In the rows, zero is written as 128.
Known rows, with every way that one mark hangs from another
z_8(z_375(z_258(z_68(z_801)) z_749)): [119 138 150 127 108 146 123 108 169 145 137 105 122 111 108 141 108  77
 151  46 134 170 115 132 133 181 124  75 116 132 104 191 126]
z_68(z_258(z_375(z_8 z_749(z_549)))): [122 145 137  63  96 174 148  97 132 130 143  87 153 163  96 154  94 101
  73 119 137 151 121 180 123 193 115 151 140 169 124 194 121]
z_492(z_68(z_801)): [ 88  98 119  99 126 119 135 125 144 101 149 131 135 131 133 140 130 122
 156 123 104 127 112 166 153  83 130 133 141 116 147 151 174]
z_322(z_749(z_88 z_369 z_549(z_945))): [135 129 158 123 108 112 128  99 100 108 118  48  91 118  91 119  53 119
 145 188  79 124  99 194  64 125 186 106  94 202  73 140 150]
z_492(z_68(z_258(z_375(z_8 z_749)) z_801)): [ 85 115 123  62 105 154 143 107 151 105 156 110 155 151 119 160 117 101
 117 114 113 147 112 197 154 132 120 154 154 138 154 194 174]
z_423(z_945): [110 106 155 160 150 145 128 136 118 141 140 107 159 146 121 120 116 149
 145 143 117 138 138 115 144 105 135 119 109 147 142 130 112]
z_8(z_375(z_749)): [100 149 139 135 107 143 107 121 155 120 159 110 136 110 137 125 108  90
 145  81 128 159  96 115 144 161 130  96 113 128  96 198 134]
z_276(z_492(z_68(z_258(z_375) z_801))): [100 113 161  88  84 124 120  96 130 108 163 108 157 137 100 168 117  93
 143 145 161 145 131 132 164 145 163 136 124 118 170 147 193]
z_276(z_492(z_68)): [107 101 136 116  89  94 114 114 135 104 158 127 138 117 122 138 116  97
 146 156 163 131 147  96 166 133 162 117 106 117 152 127 181]
z_8(z_375(z_258(z_68(z_492)) z_749)): [122 136 141 119 108 152 118  95 166 145 128 105 129 113 104 132 105  80
 141  59 137 170 114 125 146 193 128  73 107 132 100 180 123]
z_68(z_258 z_492 z_801): [110 129 161  43 137 211 143  54 132 118 129  85 181 170  79 173 152 159
 169 108  89 163  74 205 150 151 154 138 139  96 154 136 195]
z_322(z_749(z_88 z_369 z_549)): [119 113 148 119 111  95 140 109  91 112 116  55 102 123 101 118  51 110
 131 187  83 108 104 185  68 133 184 102  92 184  69 129 157]
z_492(z_68(z_258(z_375(z_749)))): [ 81 116 127  86 107 141 131 122 127 107 154 113 152 146 124 145 102 100
  88 129 137 143 111 186 174 138 119 155 160 159 137 185 143]
z_88(z_749(z_369)): [144 104 123 129 110 122 102 126 141 157  89 110 141  99  84 154 102 120
 105 127 139 137 121 132 110 125 159 153  93 129 123 131 144]
z_801(z_68(z_492)): [131 119  81 117 147 147 153 108 121 106 131 114 145 136 114 155 114 112
 107 127 114 129 137 132 144 149 143  90 113  91 184 109 177]
z_801(z_68(z_258 z_492)): [123 126 105 101 147 173 162 104 109 109 139 100 163 154 101 178 111 118
  99 116 119 141 127 168 159 167 142  99 134 105 182 122 171]
z_492(z_68(z_258)): [ 82 104 135  96 127 135 136 131 121 108 150 122 147 145 128 149 115 117
 118 125 130 131 116 184 181 114 122 141 158 149 128 157 138]
z_68(z_801): [123 128 138 110 129 145 139 114 144 122 137 119 134 133 116 149 145 139
 168 109 102 135 108 152 111 109 135 129 133 102 151 137 171]
z_749(z_88 z_549): [120 108 165  65  97 102 152  92 113 118 164  75 101 161  93 120  45 135
 110 190  85  89 113 166  83 116 162  94  96 146  78 133 114]
z_375(z_8 z_258(z_68(z_801))): [178 104 102  86 126 135 166  95 187 173  86 125 103 131  96 151 139  87
 137  79 120 141 194 140  97 175 100  91 107 129 145 129 121]
z_492(z_68(z_258(z_375))): [ 86 115 136  83 116 137 131 120 114 113 145 116 153 150 119 150 106 104
  96 137 141 136 117 184 176 129 119 156 161 155 141 166 131]
z_258(z_68 z_375(z_749)): [156 115 132 113  91 141 123 127 140 139 112 117 113 124  94 136  92  81
  60 104 155 139 135 104 146 194  94 128 140 157 171 199 128]
z_749(z_88): [125 126 151 106 102 111 124 108 124 129 144 109 113 149 128 128  96 125
 117 181  97 112 131 147 107 131 158 111 119 123 118 120 129]
z_801(z_68(z_258(z_375(z_8)) z_492)): [134 134  93  76 135 177 159  86 115 117 127  95 167 162  96 183 108  96
  76 128 123 144 141 164 150 187 132 113 127 111 196 135 166]
z_322(z_749(z_88 z_369)): [123 125 139 147 116 102 121 120  99 118 102  79 110 115 126 123  87 102
 136 181  91 125 118 170  84 143 180 113 107 168  98 118 168]
z_258(z_375(z_8)): [151 145 100  77 106 133 123  93 140 143 106 120 136 142 117 135 121  86
  84 153 137 136 157 119 107 172 107 155 115 139 157 155 117]
z_68(z_258(z_375(z_749)) z_492): [115 146 137  47 104 204 125  56 122 122 123  85 183 168  86 148 118 124
  86 133 127 171  86 182 158 206 142 157 137 137 142 163 160]
z_492(z_68): [ 91  99 111 113 126 108 128 135 133 103 145 137 131 126 141 125 116 114
 128 135 122 121 126 149 164  96 124 132 138 134 132 147 145]
z_375(z_8 z_258(z_68)): [180 104  97  95 125 125 160 101 178 175  81 131 100 128 101 141 131  83
 119  87 133 137 204 129 105 185  95  91 105 141 135 123 100]
z_549(z_749): [135 125 146 140 124 137 130 128 127 107 146 133 150  96  89 102 119 107
 122 127 128 124 118 128  87 121 114 128 118 150 104 140  93]
z_88(z_749): [147 115 132 108 124 142 116 126 160 131 106 123 127 115  97 130 108 120
 102 131 116 144 143 129 106 127 137 141 110 117 145 108 130]
z_801(z_68): [132 124  91 147 142 129 158 146 118 112 144 124 129 129 126 161 106 104
  97 116 128 122 151 130 131 137 130  95 130 110 179 122 153]

Rows
[162 157 183 132  97 163 107  94 142  99 163 101 115 100  67 102  99 124
 142 163  99 145 112 158  63 109 142 124 116 186 106 159  77]
z_549(z_749(z_88) z_945)
[168 103 103  45  92 171 136  69 182 136  96 104 130 138  80 145 121  85
 101 102 107 154 136 113 134 207  99 122 111 118 196 202 186]
z_258(z_68(z_492 z_801) z_375(z_8 z_749))
[179 102  90  74 127 139 156  76 180 171  70 122 112 134  93 138 137  91
 125  94 122 144 193 131 114 192 105  89  95 129 139 114 117]
z_375(z_8 z_258(z_68(z_492)))
[161 147 176 154  85 144  92  93 123 123 146  90 131  81  55 124  92 121
 145 158 122 138  91 160  69 108 163 136 101 199  83 178  91]
z_549(z_749(z_88 z_369) z_945)
[140 116 170 102  71 100 116  79  98 148 144  46 106 130  59 153  37 147
 134 181 113 100  76 181  84 104 196 118  76 191  51 181 123]
z_749(z_88 z_369 z_549(z_945))
[129 113 155 147  94 108 114 113 106 132 140 108 153  92  76 125  89 105
 115 159 129 105 100 142  78 123 157 129  96 156  75 156 107]
z_549(z_749(z_88 z_369))
[120 151 145  59 101 194 150  87 151 128 146  91 163 163  97 176 129 109
 114  97 114 166 107 198 113 180 122 158 151 134 161 200 168]
z_68(z_258(z_375(z_8 z_749)) z_801)
[119  93 154  96  78  74 130  93  86 152 141  57 121 136  74 153  35 134
 114 182 119  77  82 168  90 114 195 113  73 162  45 165 134]
z_749(z_88 z_369 z_549)
[122 138  98  90 127 181 155  94 115 107 139  94 167 157  97 174  98 101
  67 119 128 149 121 169 153 192 140 115 136 115 189 147 176]
z_801(z_68(z_258(z_375(z_749)) z_492))
[139  99 103 129  90 138 137  90 167 162  97 103 133 101  79 147 109 106
 125  55 139 155 106 157 120 191 153 104 104 142 105 177 183]
z_375(z_258(z_68(z_492 z_801)) z_749(z_369))
[104 148 129 146  95 128 108 104 149 155 132  99 142  99 116 140 101  79
 142  65 155 166  99 138 128 178 150  97  99 144  67 193 128]
z_8(z_375(z_258 z_749(z_369)))
[101 104 153 105  89 114 119 112 126 106 164 116 148 132 112 155 114  98
 141 147 168 138 141 121 176 144 161 124 120 127 151 135 175]
z_276(z_492(z_68(z_258)))
[162 104  72  75  97 157 167  76 223 146 100 119 114 122 101 127 127  86
 125  60 100 165 169 143  95 213 113  88  95 124 134 170 172]
z_375(z_8 z_258(z_68(z_492 z_801)) z_749)
[ 80 104 144  83 126 147 146 121 133 104 158 116 151 148 121 164 126 125
 148 111 111 137 102 201 168 101 127 141 161 130 145 164 167]
z_492(z_68(z_258 z_801))
[129 141  94 111 122 163 166 128 125 117 149 105 149 149 114 182  95  82
  59 107 137 143 150 164 134 187 119 115 142 132 186 164 151]
z_801(z_68(z_258(z_375(z_8 z_749))))
[158  83 148  90 137 155 134  98 145 135 100 113 122 133  81 154 139 134
 159  95 105 132 114 121 161 142 120  97 124 102 176 139 173]
z_258(z_68(z_492 z_801))
[134 136 162 126 129 134 117 108 138 162 117 109 121 118 101 148 113  81
 150  70 150 154 132 122 145 167 120  76 115 136 106 150  88]
z_8(z_375(z_258(z_68)))
[154 108 124 136  77 129 144 101 158 159 119  83  99  97  59 138  61 108
 107  62 152 147 108 166  99 174 145 100 100 203  67 204 126]
z_375(z_258(z_68) z_749(z_369 z_549(z_945)))
[156 108 133  97 134 146 146  82 150 160  89 117 119 132  78 145 133 117
 142  86 124 146 142 155 123 165 127  95 120 122 142 106 134]
z_375(z_258(z_68(z_492 z_801)))
[119 144 130  13 105 220 142  34 157 120 125  78 186 174  79 168 140 125
 129 114  92 178  87 200 132 197 141 157 129 108 166 179 206]
z_68(z_258(z_375(z_8 z_749)) z_492 z_801)
[154 114 140  99  92 153 131 118 151 136 119 110 117 128  86 150 106  89
  90  90 135 146 120 122 133 182  99 129 144 139 187 206 157]
z_258(z_68(z_801) z_375(z_749))
[170 109 116  78  74 132 131 107 165 144 110 107 103 136 101 138  86  66
  59 129 128 131 165 104 123 210  96 115 119 152 172 206 131]
z_258(z_68 z_375(z_8 z_749(z_88)))
[106 111 148  77  83 124 125  91 143 111 157 109 155 139 103 169 122  87
 145 146 156 145 145 129 158 152 155 132 116 117 173 151 192]
z_276(z_492(z_68(z_258(z_375(z_8)) z_801)))
[143 111 105 114 100 150 148  96 178 141 112 118 117 116  98 116 106 102
 101  71 130 159 138 145 122 203 126  92 119 142 118 151 148]
z_375(z_258(z_68(z_492)) z_749)
[159 109 130 105 132 138 142  89 143 162  85 121 116 130  83 136 124 112
 122  96 139 143 152 143 131 174 123  95 120 133 132 101 114]
z_375(z_258(z_68(z_492)))
[136 148  96  74  70 133 125  89 163 129 131 108 129 141 126 120  95  78
  65 161 117 142 149 130  90 194 124 144 108 142 144 187 141]
z_258(z_375(z_8 z_749(z_88)))
[184 107 123  83 109 134 130 111 143 160  85 119 110 137  92 152 112  74
  77 122 149 128 172  94 141 188  80 125 124 149 186 173 107]
z_258(z_68 z_375(z_8))
[156 108 143 104 103 132 110 106 142 146 107  79 121 102  48 147  65 135
 115 131 127 137 103 154  88 109 165 146  80 164  98 151 125]
z_88(z_749(z_369 z_549(z_945)))
[127 143 116 119 135 158 159 129  99 121 145 103 151 154 104 187  96  91
  66 116 147 135 143 166 143 169 125 117 151 132 189 143 139]
z_801(z_68(z_258(z_375)))
[ 96 140 159 104  91 130 120 104 147 114 176  83 124 128 121 122  68  95
 138 112 107 142  90 134 121 155 146  80  99 136  71 202 128]
z_8(z_375(z_749(z_88 z_549)))
[116 145 161  25 122 215 132  37 122 127 120  77 189 179  67 176 142 140
 136 127 104 169  73 206 144 173 148 160 143 106 170 149 186]
z_68(z_258(z_375) z_492 z_801)
[132 122  82  91  74 128 144 107 198 115 152 115 113 132 151 109 103  96
 104 139  81 135 159 130  87 178 133 107  95 128 112 187 167]
z_375(z_8 z_749(z_88))
[131 134 161 105 132 149 118  83 147 157 114 103 130 124  91 154 123  89
 170  68 133 161 118 132 146 166 126  75 110 119 118 148 112]
z_8(z_375(z_258(z_68(z_492 z_801))))
[178 102  95  65 128 148 162  68 189 167  77 117 114 136  87 148 144  96
 145  87 108 149 182 142 105 184 108  90  96 115 149 120 139]
z_375(z_8 z_258(z_68(z_492 z_801)))
